In the rows, zero is written as 128.
Known rows, with every step that occurs:
T -> W: [105 101 102 131 131 144 153 158 135 107 103 135  90 115 149 109  87 135
 131 143 112  91 141 146 122 138 126 111 131 139 123 150 144 145 105 133
 139 117 112 121 112 166 132 136 104 176 127 112 207 108 118 137 103 110
 110 129 110 142 141 163 133 140 111 122]
S -> W -> D: [108 104 101  82 127 142 163 144 151 120 130 131 111 114 138 122 110 124
 121 119 108  87 117 136 125 134 109 114 136 128 114 153 149 167 107 128
 143 105 105 134 112 137 134 115 103 177 128 111 188 108 117 135 116 101
 125 130  95 162 141 135 115 138 159 146]
G -> W -> D -> Q -> H: [104  91  96 103 120 145 166 124 146 129 129 128  94  97 110 123  96 141
 113 107 103 124 118 135 119 122 118 106 110 156 116 136 151  97 104 131
 136 112 111 119 113 145 123 148  98 147 110  98  99 102 119 135 110 113
 108 131 137 152 143 133 121 145 142 150]
H -> Q -> D -> W -> S: [111 117  99 148 137 148 135 153  91 111 173 130 118 128 146 154 101 112
 113 145 112  96 138 140 114 119  97 106 134 137 116 179 135 176 122 136
 149 113  73 138 100 159 129 129  97 164 109 133 237 117 121 147 122  97
 103 132  42 128 144 103 145 150 123 101]
H -> Q: [102 112 101 157 131 140 154 163 132 117 120 124  96 117 141 115 100 123
 114 156 120 106 148 135 124 121 109 110 133 142 147 166 142 202 102 151
 146 118 106 128 118 167 141 130 101 174 120 116 140 100 116 133 126 101
 111 133  84 136 138 135 131 152 106 114]
B -> Q: [106 123 105 149 133 136 147 164 141 101 122 128 100 117 128 119  98 126
 128 138 130  79 142 137 126 129 109 109 135 135 117 140 146 129 101 161
 142 116 107 125 110 169 141 132 105 165 138 120 142 111 111 136 129 109
 126 117 151 141 139 168 128 148 124 122]
T -> W -> S: [106 100 106  92 125 157 142 155  99 103 116 132  99 128 150 110  82 132
 125 147 118  93 132 151 122 134 115 115 130 139  99 160 135 143 114 125
 143 116  78 122 103 150 135 128 102 185 116 125 211 114 123 137 103 102
 109 129 100 143 139 154 133 142 114 119]
W -> T: [107 103 106 172 129 144 160 159 169 112 125 127 100 119 131  94  92 121
 127 135 111  95 118 137 130 124 106 110 131 139 124 158 146 175 111 128
 143 115 124 126 126 158 151 150 107 170 125 114 148 110 122 136 108 113
 125 130 116 144 141 134 129 149 128 140]
W -> D -> Q: [105  90  96  93 136 144 162 161 142 127 134 124  92 106 125 126  97 125
 106 124 116 101 122 136 118 121 114 109 137 137 108 150 149 116 112 130
 146 118 113 119 114 134 139 116 107 158 120 104  81  99 117 133 119 106
 122 132 158 154 141 119 118 151 144 151]
F -> B -> Q -> D: [120 127 100 175 143 153 140 172 145 109 156 134  84 111 137 137 103 128
 160 159 118  57 163 117 129 130 110 100 123 131 122 145 144 149 112 161
 141 119 104 130 103 188 124 145  99 167 143 122 138 114 112 131 133 113
 120 119 148 141 146 149 127 147 125 102]
F -> D -> W: [105 110 104 129 131 142 158 146 143 106 147 123 112 123 126 108 110 130
 147 103 102  98 140 130 119 132 105 104 143 136 110 156 146 148 105 139
 134 114 107 120  84 207 131 135 109 149 121 118 242 109 114 140 112 119
 118 131 103 130 140 146 156 146 130 106]
D -> W: [107 108 109 143 132 144 160 147 146 115 132 122 111 124 123 123 103 121
 125 140 112  90 145 141 121 132 104 108 141 139 114 157 146 145 103 133
 137 114 111 132 101 173 141 130 107 147 125 115 218 105 113 140 103 111
 119 130  91 131 140 133 138 150 103 122]
B -> Q -> G -> W -> D: [ 98 126  89  86 122 138 166 128 125 120 156 113 100 114 121 131  92 125
 126 120 102 111 123 136 124 128 122 111 152 133 114 133 151  98  97 151
 138 108  96 131 121 147 117 127 109 156 123 106 157 111 128 147 127 110
 109 116 171 147 132 185 119 140 162 136]
H -> Q -> D: [109 115  96 197 141 141 146 165 133 117 151 137  94 111 148 143  99 117
 116 139 122  96 152 126 121 118 116 105 121 135 144 165 142 205 115 143
 153 120 106 132 114 168 132 136  96 174 118 122 154 109 117 138 120 100
 105 133  80 136 141 124 145 150 117 103]
S -> W: [110 106 103 132 132 140 160 143 153 108 120 128 107 119 135 116 113 126
 127 123 123  85 143 139 128 135 109 110 135 129 119 151 146 162 103 136
 137 108 114 133 104 166 145 134 106 177 131 125 188 106 116 134 105 107
 123 131  84 156 139 141 126 137 125 110]
T -> W -> D -> F -> B: [107  96 121  88 134 164 155 185 131 129 120 131  68 111 142 111  94 131
 168 174  89  92 118 136 113 147 141 107 134 140 134 160 145 163 108 122
 130 116 109 125 118 142 127 117 101 178 138  96 150 111 124 142 123 110
 120 128 115 158 142 142  96 140 132 146]
T -> W -> D -> Q -> G: [ 95  88  82  96 121 143 157 162 105 127 133 122  84 105 154 126  84 127
 112 125  93 125 126 139 115 129 138 113 154 131  98 142 150  81  97 136
 144 107 110 117 112 127 124 110 111 164 116  99 125  98 132 150 114 107
 110 130 171 156 136 170 118 140 152 147]
B -> Q -> D -> F: [109 118 122 182 149 136 140 187 140 103 154 133 102 115 127 159 100 120
 154 114 130  67 142 130 115 137 127 106 123 131 123 141 146 124 114 155
 141 120 113 131 110 169 134 147 108 167 146 121 110 113 118 147 135 107
 131 116 125 158 146 148 134 147 136 104]
H -> Q -> G -> W: [ 94 118  83 149 126 140 167 125 109 124 144 115  92 115 134 121  99 120
 116 142 110 139 148 132 123 116 121 106 148 140 164 158 142 174  92 146
 139 108 107 136 125 177 128 145 104 165 116 116 164 102 126 148 112 105
  93 134  98 143 131 162 126 141 103 104]
G -> Q -> B: [111  97  99 120 135 134 181 159 154 116 135 136  89 104 120 133  98 131
 139 153 118  77 129 133 126 134 101 102 155 138 148 151 145 151 122 118
 160 118 103 120 114 169 138 115  98 160 124 116 137 127 110 121  91 115
 106 137 108 143 149 159 122 147 106 115]
W -> D -> Q -> B: [110  89  91  87 137 129 160 163 141 127 141 138  86  92 129 146  96 126
 113 134 110 106 117 128 118 124 110 101 158 143 103 133 147 138 133 133
 158 117 116 117 111 132 136 103 102 158 118 100  84  99 112 127 119 105
 118 132 145 154 146 139 107 150 148 144]
D -> F -> B -> Q: [110 117 127 146 137 152 147 187 144 113 129 126  80 116 117 114 108 128
 177 167 114  74 143 132 119 139 124 105 137 136 135 142 143 144 100 162
 131 116 112 131 108 181 140 135 105 169 159 117  93 110 118 138 143 112
 138 117 140 156 139 157 103 147 109 113]
T -> W -> D -> F -> B -> Q: [104 117 121  87 132 155 139 188 122 122 121 136  71 113 138 121  93 133
 166 176  87  77 115 133 110 146 139 109 135 138 131 147 145 130 107 149
 130 114 101 129 119 145 126 119 102 172 151  95 142 123 122 143 155 107
 128 115 145 154 142 167  96 140 145 152]
W -> D: [105 103 104  92 127 146 167 161 156 128 132 129  98 115 128 120  95 124
 120 129 120  92 121 139 123 129 112 113 136 138 120 156 149 175 111 127
 145 117 103 122 117 135 136 110 105 169 126 104 139 106 116 130 113 107
 125 130 122 148 139 135 119 152 150 145]
T -> W -> D -> Q -> B: [105  87  94  74 138 131 152 161 127 124 124 144  73  93 149 146  83 130
 112 147  94 110 116 129 112 130 127 106 158 145  98 131 147 121 134 127
 154 116 113 115 112 129 130 107 103 162 115  99 133 104 114 129 121 107
 106 132 132 154 150 162 114 142 144 150]
S -> W -> D -> Q: [107  90  97  87 131 136 160 142 142 123 131 126 103 104 128 132 114 123
 113 110 105  98 122 134 120 126 114 110 142 127  96 145 150 110 108 133
 142 107 115 129 109 135 138 120 105 166 122 111 117 103 118 134 122 103
 121 131 124 166 141 120 113 141 159 147]
F -> B -> Q -> D -> W -> S: [118 129 105 128 139 161 126 152 105 109 179 128 106 127 137 149 106 126
 156 162 106  61 147 132 123 132 101 105 132 130  97 154 137 123 120 155
 139 111  69 139  84 187 122 133 102 155 131 134 226 124 116 139 134 109
 114 117 121 128 146 128 131 148 127 100]

Rows:
[110  95 106 159 114 150 176 164 157 116 121 133 101 114 119 104  98 140
 140 132 122  86 137 136 128 135 107 106 106 147 149 157 148 131  96 124
 145 111  95 116 109 169 133 136 100 162 119 117 134 118 118 131  90 115
 111 137 110 142 142 149 138 146 110 121]
G -> Q -> H
[108 125 109 168 115 139 140 173 153  98 120 135 104 112 127 109  95 140
 131 133 128  89 141 134 128 132 110 103 106 148 112 128 146 129 101 161
 138 111  96 121 105 167 137 143 103 166 131 119 143 106 115 135 133 108
 132 117 141 140 144 176 135 149 131 119]
B -> Q -> H
[112 100 124 144 138 164 161 179 157 119 130 127  77 117 116 106 109 129
 176 163 116  92 143 133 120 141 122 103 132 137 146 162 141 188 105 136
 130 117 119 128 105 182 141 133 105 171 148 116 101 105 118 139 115 111
 133 130 112 157 142 130  99 149  95 110]
D -> F -> B
[100  96 124  86 132 148 156 180 124 124 118 135  87 112 139 123  86 122
 137 134  99  97 106 144 108 145 140 116 133 141 130 156 148 146 110 118
 136 116 111 123 122 124 131 116 105 175 136  95 168 110 125 149 120 102
 119 127 108 156 143 152 114 144 137 158]
T -> W -> D -> F
[103 128  86  85 123 156 163 131 130 128 159 113  82 111 121 121 100 130
 156 159  95 105 130 125 126 129 125 102 153 134 124 136 149 115  93 155
 133 107  95 135 120 168 116 129 106 157 132 107 153 109 125 143 135 113
 112 119 186 149 135 175 102 140 151 135]
F -> B -> Q -> G -> W -> D
[102  99 126  78 138 148 174 142 146 129 137 123  94 114 109 129 100 122
 142 113 105 102 111 140 116 136 128 112 132 145 142 154 150 150 107 120
 135 118 113 131 125 140 130 136 100 161 137  99 128 111 122 143 111 109
 117 129 103 159 139 128 107 146 137 147]
G -> W -> D -> F
[111 119 124 100 136 160 149 186 141 123 137 127  79 112 120 125 103 127
 169 166 107  74 117 132 117 141 122 103 137 137 131 145 148 146 107 152
 135 115 103 129 117 150 131 115 102 167 152 103  93 111 120 136 153 106
 139 116 153 156 143 148  93 150 144 140]
W -> D -> F -> B -> Q
[111 118  97 226 137 133 142 152 132 117 165 130 112 120 146 133  97 108
 113 142  84  95 125 128 121 115 102 107 131 138 135 171 146 187 121 133
 145 110 118 141 126 171 131 155 102 163 109 118 221 116 119 146 138 103
 105 131  48 125 145 102 150 149 135 122]
H -> Q -> D -> W -> T
[113  89 121 173 146 145 176 179 146 116 155 130  96 115 120 151 101 115
 158 111 120  63 136 133 117 143 127 107 121 127 164 167 146 105 105 109
 150 120 108 128 113 167 132 142  98 164 139 119 110 130 121 144  93 113
 112 136 106 157 142 120 135 148 114 108]
G -> Q -> D -> F
[110  92  96 105 116 143 153 149 150 123 128 135 107 102 133 123 112 134
 112 106 101 114 118 134 122 128 115 102 114 141  97 139 153 111 107 139
 138 101 109 123 102 132 129 127 102 168 114 109 120 103 121 133 121 103
 126 130 111 167 145 132 119 138 164 149]
S -> W -> D -> Q -> H
[ 99  90  83 150 128 143 164 159 122 117 145 114  93 109 130 124  99 120
 118 113 119 124 151 138 123 124 122 108 149 128 109 139 147  95  93 146
 144 111 119 119 103 163 139 129 117 154 121 117  78  94 127 145  98 110
 121 130 177 154 133 160 122 149 122 104]
D -> Q -> G
[107 120 124  74 136 157 158 151 137 129 139 125  76 111 106 122 105 127
 170 155  94  84 117 129 117 138 131 104 137 142 142 142 146 127 105 148
 126 115 109 136 123 161 127 137 100 157 149 103 113 118 120 141 149 112
 123 118 146 157 141 148  91 143 135 146]
G -> W -> D -> F -> B -> Q
[101 108  92 135 127 148 176 121 132 116 145 113 100 116 117 119  96 125
 133 118 110 122 149 140 128 128 124 108 148 136 134 145 144 132  94 136
 135 110 112 131 112 178 130 147 110 155 122 118 170 100 127 149  90 115
 104 130 136 150 131 168 126 139 107 108]
Q -> G -> W
[119 100 120 178 149 164 154 185 150 118 160 132  79 111 132 136 109 121
 179 144 117  78 150 124 118 141 128 104 123 132 144 159 142 181 110 136
 137 120 123 132 104 186 130 144  99 169 142 118 104 107 119 145 104 112
 126 130 114 158 145 124 117 149 110  97]
Q -> D -> F -> B
[112 119 126 172 123 157 140 193 153 106 124 134  84 112 116 108 107 142
 178 163 115  86 138 127 122 141 124  99 108 150 128 136 144 144  99 165
 128 109 106 126 103 181 131 144 104 170 152 118  96 109 121 135 135 109
 139 117 144 156 144 170 107 145 118 119]
D -> F -> B -> Q -> H
[116 127 106 139 140 144 128 150 105 102 174 132 124 129 134 158  96 118
 128 127 118  59 141 137 119 131  98 104 132 130  85 149 138  97 122 150
 144 113  72 138  89 163 125 135 102 155 128 133 231 120 118 146 132 104
 112 114 114 132 144 139 149 147 142 103]
B -> Q -> D -> W -> S
[110 107 110  94 129 156 148 140 110 111 149 124 122 131 127 120 100 124
 121 139 119  89 134 153 120 131  95 113 143 138  98 166 137 140 117 128
 140 112  75 132  94 161 142 122 105 155 117 132 229 116 116 142 109 107
 116 129  87 132 139 128 133 148 119 113]
D -> W -> S
[103 109 107  88 129 153 147 143 113 107 158 122 123 132 128 110 108 127
 140 101 111  96 128 142 120 130  94 105 145 137  90 161 138 141 116 131
 139 113  73 121  73 193 131 128 107 157 106 129 252 116 117 139 109 116
 118 130  97 129 142 141 151 148 133 106]
F -> D -> W -> S
[110  91  97 119 120 146 156 166 153 128 127 135  95 101 127 119  97 137
 113 115 111 114 118 132 120 124 115 105 109 150 102 138 149 115 105 137
 140 112 106 114 107 130 126 126 102 158 114 105  82  97 120 129 117 108
 129 131 147 155 146 132 120 149 148 154]
W -> D -> Q -> H
[109 107 106 179 128 139 158 147 162 112 139 125 112 124 122 102  95 120
 129 138  99  88 119 140 128 127  99 110 141 139 119 162 146 147 110 121
 138 109 125 134 120 172 145 149 109 152 122 114 216 114 118 142 115 113
 121 130  98 132 139 125 135 146 131 138]
D -> W -> T
[ 93 116  83 181 123 135 165 126 125 123 147 113  95 114 133 103  92 118
 117 140  91 142 120 136 131 109 118 109 148 141 151 159 145 172 101 137
 138 104 120 137 141 175 134 162 102 168 105 111 159 111 133 149 127 107
  97 133 100 143 130 151 125 140 130 122]
H -> Q -> G -> W -> T
[107 107 117 190 145 139 148 181 127 112 152 132  94 114 143 149 103 110
 133 129 113  96 144 131 113 126 128 106 123 136 159 165 141 190 115 141
 145 119 116 133 119 159 134 141  97 179 132 118 112 112 122 147 128  98
 114 131  62 152 146 119 137 150 115  99]
H -> Q -> D -> F
[104 102 101  89 127 148 156 162 131 123 111 135  90 114 149 116  82 130
 122 142 102  93 120 139 115 136 127 116 132 140 111 156 148 150 103 119
 142 117 100 121 122 132 127 115 102 174 126  99 200 107 120 135 115 105
 113 129 112 145 141 151 127 141 139 153]
T -> W -> D
[103  92  96  83 137 141 172 120 134 130 133 121  90 105 111 129  97 122
 109 112 103 110 122 136 117 121 116 109 137 142 118 147 150  98 108 122
 141 118 115 124 119 141 131 141 100 147 114 100 105 103 116 140 113 114
 105 131 147 156 139 123 114 146 136 149]
G -> W -> D -> Q
